Every row comes from one small tree of marks. The marks that hang from a mark follow it in brackets, in the order of their numbers. Every link used is in the known rows. Which tree was each row made from?
Known rows:
J_2[J_450[J_562 J_650 J_954] J_667[J_45]]: [-37  42  15   2  10   2   0   8   1  11 -14  13 -18  10 -18 -24 -37  17
 -11 -35  10  -9  18 -10 -10 -17 -31  -9 -12 -25  -2  -8  18  26 -27  38
  54]
J_450[J_2 J_324 J_562 J_650[J_372]]: [-13  25  -6 -21 -22   0  52  11 -24 -33  17  16 -22  23 -48   2  16   3
  -8 -17 -18   7 -39  27  32 -12  -4  15  42  -6  22  10 -14  49  15  -7
  -6]
J_978[J_954[J_450[J_2 J_324[J_372]]]]: [  6 -25   8 -10   2  -6  47  41 -32 -15  43   9  12 -10 -24  -3   3   7
 -24  11   0  12 -26  -1  13   8  10  30  10  -2 -25  14   2  18  38 -26
 -15]
J_372[J_650[J_450[J_324 J_562] J_985]]: [ 30  24  -2  -1 -25 -25   6  10  11 -13  -4 -13  33  -7  -2 -15  10  14
  -7  16 -15 -20  11  36  13  49  -6  -2   4   8   9   0 -29   5 -55 -15
 -36]
J_223[J_954[J_450[J_562 J_650] J_978]]: [ -7 -16  31  24  16  40  27 -13  -3  45  12 -19  19 -14  -7  10  -5   3
  15  -4  11 -45  38 -17  12   2  34   1 -11  -7  -6  14 -14 -21  -7  -9
 -11]
J_562[J_178 J_450[J_2[J_667] J_650[J_985]]]: [  2  22   3 -18 -10 -32  18  39   5   8 -56  18  17  15  -4 -24 -36  11
 -16  17  -3 -33 -19  -1   1  -1   1  21  32  -6 -40 -48  -6 -15   0  16
  -6]
J_450[J_324[J_372] J_562 J_650 J_954[J_978]]: [  4  -3  15  17  -3  19   5 -28 -38  -3  50  -6   3 -17 -63  25 -25  11
  -7  -8   5 -18  -7  12  31 -13   2  -5 -13 -15  13   8  -7  43  -4 -10
   7]
J_985[J_650[J_372[J_324] J_450[J_2 J_954]]]: [  0   0 -10 -15 -26   5   2  13 -20 -22 -27 -28 -17  71  -1  -1   4   9
  19  -7   7  19 -20  18 -37  13  -1   6   7   6  57  28  -5  35  22  -6
  14]
J_985[J_650[J_372[J_324] J_450]]: [ -3   4 -13   5 -21  11 -32 -12  17 -15 -25 -19  -2  20  13  -9  19   2
  36 -19   2 -16  -1  22 -44  25  -5   3 -26  32  43   7 -17 -10  10   3
 -11]
J_178[J_562[J_450[J_2 J_650[J_372]]]]: [ 15   8 -25 -21 -18  19  37   9  -2 -27  13   7 -18  30  12   0  -1  -5
  -5  -7  -1 -11 -30   1  16 -28  -4  -5  15  -9   3 -16   6  24  33 -17
  -8]
J_954[J_450[J_2 J_562]]: [-14 -38   4  -9   2 -13  50   2   5   7  14   3   7  -7  16  -2  28  -8
  -7   4 -17   4  -4  -4  16  16  18   9  -2 -14  -1  28  -9 -24  13   8
 -15]
J_324[J_450[J_2 J_650 J_954]]: [  5 -15   8   0  10  10  -4  -8 -10   5  23 -11 -19  12   9  31  -3  -4
  -1   2  -5   1 -34 -18  21 -29  14  -4  27 -19   0  15  20   0  23 -15
  11]
J_372[J_324[J_450] J_650]: [ 39 -31 -16  27 -13  15 -40 -23  26   3  17 -28   8 -25  36  37  37 -12
  21  14  -8   6 -10  -3  -1  -8 -49  -3 -19  14  19  10  26 -52  24   3
 -42]
J_667[J_2[J_450[J_324[J_372]]] J_45]: [-18   9  -5 -10  28   4 -25   1   2  18  -6  43 -18 -27 -22 -31  14 -14
  -1 -14  11  56   2  35 -22 -10 -29  10 -42  24  10 -22 -16  -3  -3 -21
  27]
J_178[J_562[J_450[J_954]]]: [  8 -17 -30   6   1  10 -16 -10   2  -7  19 -19  -2   4  39  11  -9   0
   0  12   9  15  10 -21   9 -18  -8 -26 -13  -5  -2  -3  23  11  11   2
   8]
J_562[J_178 J_450[J_2]]: [  8 -13 -22 -16   4 -13   7  14 -12  -7 -30   8 -17   6  33   8  16  -5
   2  20 -14  31  -6   3  15   4   2  15  28  -2   3 -16   2 -40  21   0
 -15]
J_324[J_372 J_450[J_2 J_954]]: [  8 -45  -1  13  10 -13 -18  -8 -11  -4  28 -10  -3   7   8  24   7 -13
  -5  25   7  18 -28   1   2 -20   7  -4  -7   2   3  22  11   1  41 -11
   0]
J_178[J_562[J_450[J_2 J_650[J_372] J_954]]]: [ 14  11 -19 -18 -20  23  40  15 -26 -23  16  -9 -23  52   7   8 -18   3
 -14  -6   9   6 -25  -6  13 -37  -4 -14  20 -22  11   0  22  58  37 -14
  14]
J_324[J_450[J_2 J_954]]: [  2 -32  -2   0  12  -8 -17  -6   2  -3  10  -6 -14  12  25  21  17 -16
   2  17   1  26 -13 -15   3 -18  16  -8  20  -1   0  21  15 -11  26  -5
   3]
J_978[J_954[J_450[J_324[J_372[J_650]]]]]: [ 34 -13   4  10  -9  24  30  18 -22 -10  45 -21  24 -38 -12  14  -2  13
 -19   6  -1 -16   2  10   2  11 -23  18 -27   4 -21  19  17   4  15 -13
 -27]
J_667[J_45]: [-24   3 -17  -1  19  12 -45 -34  37  14 -15  20 -27 -32  13 -10  23 -22
  30  -5 -11  12   1 -10 -34  -4   9  14 -20  21  11 -28  16 -43 -29  -2
 -16]
J_372[J_324[J_450[J_2 J_562[J_178]]]]: [  4 -46 -11   6 -28 -43  17  18 -17  -5  27  16   9  24  16  10  46   5
   3  17 -15  53 -26  17  53   0 -34   9  33 -13  43  17  -6 -27  50  10
 -32]
J_954[J_450]: [-12 -22   3  10  15  11 -11 -26  37  20  -3  -8  10 -32  38   6  28 -13
  16  -3  -9 -15  16 -21 -22  12  19   5 -32  13 -15   9   7 -50   7  10
 -17]
J_562[J_178 J_450[J_954]]: [  7  -3 -17  11   5  -2 -24   1 -25   8 -26 -14 -12   5  37  15  -3   3
   3  10  -1  32  20  -8   1  -3  -4  -8   9  -2   8  -5  22 -21  16  16
   5]
J_954[J_450[J_2 J_650] J_978]: [  8 -20  32 -11  15  35  28 -24  18  24   3   6  -4 -15   4  18  10 -16
  11 -13  -6 -40  -2 -30  -7  -2  42  15  -6 -17 -17  -2  -4 -41   4 -16
 -14]
J_324[J_372[J_650[J_985]] J_450[J_562]]: [ 40 -31   2  32 -23 -23 -13 -14  20   7  36 -14  54 -39   3   8   1  -4
 -17  28   2 -39  -6  43   4  15 -19 -14 -38  15 -10  12 -14 -31  -6   5
 -44]
J_2[J_450[J_324 J_954]]: [-11  26  -7  -1  10   9 -32  -3  -2  -7   1 -13 -10  11   1  19   0  11
   5  -9  11  41  15 -11  -1   0 -17 -10   5   5   3  20   7  21   4   9
  35]
J_667[J_2[J_450[J_562 J_954[J_978]]] J_45]: [-16   6  16  -2  27  12 -11 -13  -2  45 -19  46 -18 -11   0 -35   2 -19
   4 -39  18  45  60  10 -28  -3   2 -24 -27   2  16   8 -10 -14 -26   9
  45]
J_985[J_650[J_372 J_450[J_2 J_562 J_954]]]: [-14   6   0 -19 -18  -8  35   6 -28 -31 -17 -15 -14  56  -7 -16  -1  11
   0 -15   4  -7   3  41 -14  22  22  -9   7  -5  45  44 -27  45  -4   5
  26]
J_954[J_450[J_2[J_667] J_562]]: [-30 -31  14  -9   6 -27  55  13  21   3 -16  13  15  -2   8 -24  17  -5
 -12   2 -11 -20  11  -9   1   8   3  12  -6 -10 -25  14 -11 -13   7  38
   0]
J_2[J_450[J_562 J_650] J_667]: [-36  34   5   8   5  -3  -1  -8  23   6 -13  10  13 -18  -6  -8 -20  18
  -1 -38  -6 -47  27  -4  16  -4 -27  -6 -15  -6 -33   6  -9  -5  -6  46
  32]
J_985[J_650[J_372 J_450[J_324 J_954]]]: [ -6  25   3  -9  -8  14 -13  -4 -17 -35 -20 -24 -18  37 -12  -7   2  11
  12 -12  17  -5   5  29 -36  16  10 -10  -7  16  41  15 -19  50 -15  -3
  26]
J_450[J_562 J_650 J_954[J_978]]: [ -7   7  11  20   3  27  -4 -46  -9  18  19  -5  -1 -21 -21  23 -16   2
  13 -27  -6 -32  23 -15  15  -7  21 -15  -3 -14   3  17   5   1 -17   8
   9]
J_2[J_667]: [-37   4 -14   8  13  -6 -39 -30  51   5 -40   6   5 -33  15  -9   9 -13
  28 -10 -10 -31  25 -18 -27  -3  -2   9 -23  34 -33  -9   3 -32 -10  34
   1]
J_2[J_450[J_324[J_372] J_562] J_667[J_45]]: [-33  15   3  -1   9 -26  -4  16   7 -23   2  35  -5 -10 -39 -39  -5   6
 -19  -5  15  10   8  27  -7  -5 -50   5 -35   5   1 -27 -15  24 -17  25
  23]
J_178[J_562[J_450[J_324[J_372] J_650[J_985]]]]: [ 28   0 -13   1 -20  -5   2  14  -1 -15  50  -4  31 -13 -28  -5 -37  14
 -24  27  11 -27 -48  15  29 -11 -14  -4 -15  -2 -20 -47 -12  33   0 -36
 -22]
J_650[J_372 J_450 J_985]: [  1  35   1  13 -17 -21 -41  -5  43  -1 -47   8  28   9  32 -35  22 -12
  20 -10   0 -36  23  12 -57  43  42  -6  -6  47  -6 -11 -26 -14 -18  -7
 -29]
J_324[J_372[J_650[J_985]] J_450[J_2 J_562]]: [ 41 -40   1   9 -28 -33  19   7   7  -5  33  -6  42 -13  -7   7   1  -6
 -22  37  -1 -22 -28  44  17  11 -13  -1 -12   2  -8  16 -18 -19   4  -8
 -44]

Write each row's tree:
[ 16 -46  25 -11   9  10  27  -9   0  -7  21  10   3 -10 -23  10  24 -18
  -3  17   8  -2 -11  -2  -8   5  21  19 -23   2  -5  -5 -20 -12  20 -26
 -23]	J_954[J_450[J_2 J_324[J_372]] J_978]
[  0   7  11  26 -35  10  53  37 -31   6  41   4  23  -2 -11 -10   5  19
 -10 -42  -8 -17  -7  -9   9   5 -13   7   7  -8   0  27  20  20  53  16
 -22]	J_978[J_954[J_450[J_562 J_650[J_372[J_324]]]]]
[ 32  26  -2  12 -15   0 -36  -8  18  15 -32 -38  31   9  30   1 -11   8
  10  11  -6 -23  27   5 -35  38  13 -11 -13  12   0  10   6  -7 -46  -9
 -14]	J_372[J_650[J_450[J_954] J_985]]
[-40  -9 -14 -11   3 -32  23  -2  22  -9 -24  18   3  -5  -8 -16  10  -8
   4  -2 -19 -14   7   0  12   1  -5  15   6   5 -20   8 -11  -7  -2  33
   2]	J_450[J_2[J_667] J_562]
[ 36  30  -3  -5 -15  -9 -24   1  29  -9 -21 -19  28  -7  11  -5  11   6
   7  17 -12 -22   7  19 -13  42   1   5  -1  21  -1 -14 -18  -8 -53 -25
 -34]	J_372[J_650[J_450[J_324] J_985]]
[ -8  11  -3   4   3 -22  -2   3 -24 -19  10 -11  -4  12  -1  -6  13  15
  -4   1 -12  23  15  10  27  25   8 -14  14  -6  29  18 -13  36 -21  -8
   9]	J_650[J_450[J_324 J_562 J_954]]
[-27  35   6 -20  19   8  18  10 -11  21   7  48 -27 -23 -34 -33   4   3
 -12 -37  -4  41   0  33  25 -13 -28   3  -4 -12  19 -15 -16  12 -25 -11
  38]	J_667[J_2[J_450[J_324 J_562 J_650]] J_45]
[ 15   8 -18  -9  -3  24  11   5 -25 -20  44 -21 -15  10  -6  19 -28  19
 -14   8   7  11 -26 -17  44 -32 -23 -19  11 -28   7 -19  21  55   4 -19
  15]	J_178[J_562[J_450[J_324 J_650 J_954]]]
[ 10  22  25   7 -15  -1   3 -12 -12   9  21   4  22  -5 -54   2 -31  10
  -7  -6   6 -24   0  -1  13   5  24  -9  21  -9  -3  -4 -16  34 -37  -5
  -3]	J_450[J_324 J_562 J_650[J_985] J_954[J_978]]
[-32  25  -3  11  16  -1 -41  -9  25  10 -40  -9   5   4  21  -3 -17   7
   9 -20  14  -6  47 -25 -31  -6 -21 -14 -23  14 -32  16  13   1   0  47
  47]	J_2[J_450[J_954] J_667]
[-33  35   2 -15  21  -6 -33   9  37 -15 -34  32 -25  -5  -7 -34   6  -5
   5 -10  15  16  17  -8 -34 -10 -36   9 -14  15  -9 -41   0  -1 -29  21
  27]	J_2[J_450[J_324] J_667[J_45]]
[ 35 -14  30  34 -15   7 -51 -15  13  32  18  -7  29  -1  -4  18 -15  -5
  12   1  20 -22 -13 -30 -18  -9  11 -17   4   3  -2 -13  11 -19  11  -8
 -20]	J_372[J_324[J_450[J_650[J_985] J_954[J_978]]]]
[ -6 -28  19  23  28  41 -15 -18  24  42 -20 -19  16 -15  25  10  18 -16
  34   9  21 -22  53 -32 -31   9  44   6 -22  25 -13   6  -8 -47  -2  -9
 -20]	J_223[J_954[J_450 J_978]]
[-25  33  14 -21   0 -11   1  20  16  18 -42  21  -8  29 -35 -35 -48  -1
  -5   4   4 -17 -33 -20 -42 -17  13  23  17  -9 -19 -40  20  30 -40   6
  18]	J_450[J_2[J_667[J_45]] J_650[J_985] J_954]
[  1 -54  -6  11   0 -31   9  -7  -2 -13  45  11   9 -18   1   9  22 -12
 -11  20  -6   2 -27  27  33  -4   0  -1  -8   1   2  20 -16 -22  33  -6
 -22]	J_324[J_372 J_450[J_2 J_562]]
[ 19  11  -4 -15   0  -5   6  19   8   9 -17   2   3  -9   2   0 -31  -6
 -11  17 -10 -25 -41  -9   2   2  27  11  29  -2 -36 -31  -1 -21  -4 -19
 -21]	J_562[J_450[J_2 J_650[J_985]]]
[ 30  23  -6   8 -13  -3 -35 -16  43  12 -34 -23  35 -17  36  -5   5   0
  19  10 -14 -43  25  11 -29  45  13   0 -17  26 -11  -4 -13 -41 -50 -15
 -36]	J_372[J_650[J_450 J_985]]
[ 11  19  -8  -6   2  10   2   7 -27 -10  -3  -1 -18 -14  -3  17  -4  14
  -5   8 -13  10 -18   5  38 -10 -16   9  24 -12   9 -36   4 -11  11  -9
  -8]	J_562[J_178 J_450[J_324 J_650]]
[ 10 -38  20  32  11  -2 -24 -35   6   7  27   5   4 -23  17  15  19 -18
   5  -4  14  -9  34 -10   5  -6  22 -34  -6   0   5  21  -4 -26   4  13
  -5]	J_324[J_450[J_562 J_954[J_978]]]
[  9 -24 -31 -18  -1   2  17  10 -13 -15  18 -11 -13  29  28   9 -10  -1
  -8  21   3  33 -11 -17  21 -20  -2 -13  12 -18   3   5  19  23  20 -11
   8]	J_178[J_562[J_450[J_2 J_954]]]
[-11  40  -1  -6   9  25 -21 -11   9  -5  12  -2  -9 -13 -11  22  -5  14
   8 -24  -4  -2  -5  -4  21  -7 -19   3   5  -1  -9  -2  -2   1  -3  -7
  20]	J_2[J_450[J_324 J_650]]
[  3 -19   8  14   5   1  15  21 -18  -7  45   1  23 -37 -13  -4   1   9
 -15   1   2  -5  -3  -4   2  10   5  18 -16  12 -28  10   6   5  28 -12
 -16]	J_978[J_954[J_450[J_324[J_372]]]]
[ 24  17  -6  12 -23 -21  -8  -8  27   8 -15 -18  43 -16  23 -14   5   7
   4   6 -18 -40  25  28  -2  55   6  -8 -13  11  -1   7 -24 -27 -54  -5
 -37]	J_372[J_650[J_450[J_562] J_985]]
[-26  17  -1  -7  32  14 -36  -5   8  45 -35  28 -26  -7  18 -26   1 -15
  11 -30  10  62  34   1 -43 -11  -9  -8 -26  12   8   4  12 -12 -14   3
  51]	J_667[J_2[J_450[J_954]] J_45]
[-38  24   1  12  -9 -30  -5   9  -7   5 -30   5  19  29  13 -11 -12  28
  -3 -20   7  15  59   8   9   7 -37 -14  -3 -10  -2  27  -4  12   6  66
  47]	J_2[J_450[J_562[J_178] J_954] J_667]
[-12  -1 -15 -20   5  -1   3   1 -17 -15   2  -8 -26  24 -18  19   7  -2
   3  15  -8  49 -26  -9  11 -11   6  13  34  -2  12  15  12  34   5 -11
  11]	J_450[J_2 J_324 J_954]
[-22 -12 -16  -6  -2 -15  19  -5 -18   1   9  -6  -9  16  -5  12   4   0
   0   4 -17  29  -6  -1  20   1  11   3  19 -12  10  38   6  18   3   9
   9]	J_450[J_2 J_562 J_954]
[ 12 -19  28  28   8  16 -11 -37  -6  12  40   1   0 -23  -4  24  -3  -7
   1 -17   8 -33  16 -12  23 -15  20 -31   0 -16   3  14   1 -13   2   4
   3]	J_324[J_450[J_562 J_650 J_954[J_978]]]
[ -2  -7  16 -25   6  17  46   8  -3  -3  19  -4 -12   2 -17  14  12   2
  -8   3 -16  -2 -42 -14  23  -7  12  25  18 -23  -2  -4   1   5  10 -24
  -6]	J_954[J_450[J_2 J_324 J_650]]
[ 15  15  -5 -26  -2   5  35  34 -63 -18  -2  -9 -35  39 -18  24 -20  22
 -20  19  -8  45 -36   1  46 -23 -12  12  58 -38  19 -17  16  36  20 -17
  16]	J_562[J_178 J_450[J_2 J_324 J_650 J_954]]
[-15  -1 -10 -26  13 -25   8  33   3 -11 -62  40 -37  16  18 -37   4 -12
  -3  17   0  25  -2  -3 -20 -11 -14  23  17  -4   3 -61  11 -31  -5  17
  -1]	J_562[J_178 J_450[J_2[J_667[J_45]]]]
[  9  22  19  16  -3  21 -40 -37  20  35  -9  -6  22 -14 -18  12 -34  -4
  19 -13   6 -46  13 -25 -29   2  45  -7  -3   9 -26  -9   3  -9 -30  -8
  -3]	J_450[J_650[J_985] J_954[J_978]]
[ 14  -8 -15 -22  14  -1  13  26 -35 -26  -6 -11 -37  18   0  15  -5  -4
 -19  29   2  53 -27 -13  14 -14  -1   3  40 -10   3  -7  16  26  16 -16
  11]	J_562[J_450[J_2 J_324 J_954]]
[ 22 -13   2  15  23  26 -39 -26   2   9 -20  -9 -15 -25  28  17  -6 -21
   8   3  14  -5  36 -32 -28  -5  24 -22  -9  11 -14 -12  13 -29   0   2
  -1]	J_562[J_450[J_954[J_978]]]
[ -5   3  -3 -31  22 -15  15  46 -19 -31 -42  20 -55  26 -17 -30 -16 -11
 -27  29  14  47 -26 -19 -22 -29 -18  11  26 -12   1 -53  24  39 -11   2
  24]	J_562[J_450[J_2[J_667[J_45]] J_324 J_954]]
